Each row was made from one walk, in order. Every step used is in the known rows, and no mark comes twice. Write each row's walk.
Known rows
C G U: [ 22 -31 -34  -2 -17  -3 -21  -9  18 -25  17 -14  30  13   6  18 -38  -1
  18]
D S: [ -3 -25  20 -17 -12 -35   6  -1  11   9  11  22  26  -5  -4  16   1  -3
  12]
C B: [ -2 -11   7 -16   2 -27  -4   8 -11  -2  28  14  20   3   4  45  11 -20
  14]
G U: [ 25 -27 -15  -8 -11  -6  -5 -14   5 -20  21   5  36   2   4  20 -10   0
  15]
F B D: [ 12 -24   8 -26   0 -13  28   4 -13 -12  28  14  40  28  15  42  28  -3
  46]
F B C G U S: [ 32   2  -1  -7  -5  -2 -32 -33  28 -18  47 -22   7  21  15  -1 -46  10
  29]
F B D S U: [ -3 -28  38 -19  -3  -4  30 -18   1   9  11  22  30  26  26  -4  17  14
  35]
C B F: [ -6  11   6 -14   4 -16  -3   8 -21   7  41  20  16  11  10  47  19 -18
  24]
D B F: [ 10  -1  -3 -28 -20 -31   7  16 -10  -1  30  23  48  10 -19  35  20  -8
  30]
C G: [  4 -28 -19  -7 -17 -29 -19   8  18 -13  15  -8  36  14  -2  37 -26 -12
  14]
G U S: [ 30 -25  -3  -4  -3   2 -14 -25   9 -13  25   4  25 -15  14  -5 -24  19
  16]
D S U G C: [-15 -47  27   6 -11   0   2 -46  25   4  -9  14  35  -1  -1  -9  -6   6
 -23]
S U G: [  7 -32   7  11 -12  -2 -14 -34  19 -16   3  10  58  12  14  -9  -9   4
  -6]
B D S U G C: [-12 -53  25  -6  -5  20  27 -38  15   0 -12  19  39   8   7 -14   6  11
   1]
D S U: [ -9 -30  31  -5 -17 -23  -2 -19  20  15   3  20  33  -1   8  -8  -8   7
   4]
S U G C B: [-13 -33  17   9   4   7  -8 -36   1  -4   9   7  28   8   8  20   4 -13
 -22]
B C G U: [ 24  -7 -23  -8 -19 -10 -32 -11  33 -25  30 -19  27  18  -6  16 -45 -12
  20]
D S U G: [ -3 -32  27   5 -12  -3  -3 -40  26   0  -4  20  42   3  13 -29 -11  13
  -6]

Write each row's walk
[-16 -35  23 -20  13  17  33 -19 -10   1   6  22  11   4   2  18  20  -7
  10]
U G C B D S
[ -8 -24  30  -8   8  24  21 -30   1   4   0  27  22  11  28 -26   7   7
  18]
C B D S U G
[ -5 -47   8  10 -12  -2  -8 -40  17 -11  -1   4  51   7   1  11  -4  -3
 -23]
S U G C
[ -9 -30   5  -4   7  -3   1 -22  -7 -11  17   8  22   3  -5  43  12 -20
 -14]
U G C B
[ 36  -2 -14 -21 -20 -10 -30 -10  30 -20  33 -15  24   1 -16 -10 -49  10
  27]
D B C G U S
[-10 -46  37  -7   2  20  33 -47   7   0   0  15  32  25  17  -6  19  14
  11]
F B D S U G C
[-13 -32   7 -27   9  -5  28  10 -23  -1  22  14  18   8  -2  61  27 -21
  20]
G C B D
[-11 -38  14  -2   9  27  16 -29  -7  -9   5  11  33  16  15  15  16  -7
   2]
S U G C B D
[-23 -34  36   3   4   6   2 -43   9  11  -1  17  11  -1   6  -1   1  -3
 -21]
D S U G C B
[-27 -13  35   3   4  18   3 -45   0  19  12  21   8   9  12  -1   9  -2
 -10]
D S U G C B F
[-18  -5   8 -16   5 -14   2   1 -24  11  38  14  10   9  -4  65  23 -23
   6]
G C B F
[-15 -26  10 -15   4 -25   2   3 -14   2  24  10  14  -1 -10  66  15 -26
  -3]
G C B
[ -7 -35   2 -15  14  16  24 -13 -17 -15  14  14  25  11   2  39  22 -16
  11]
U G C B D
[ 31  -3 -25 -23 -28 -19 -21   2  26 -26  28 -15  37  16 -26  12 -34 -11
  27]
D B C G U
[  0 -16   4 -27   9  -8  20  15 -20  -5  26  20  23  10  12  41  22 -16
  37]
C B D
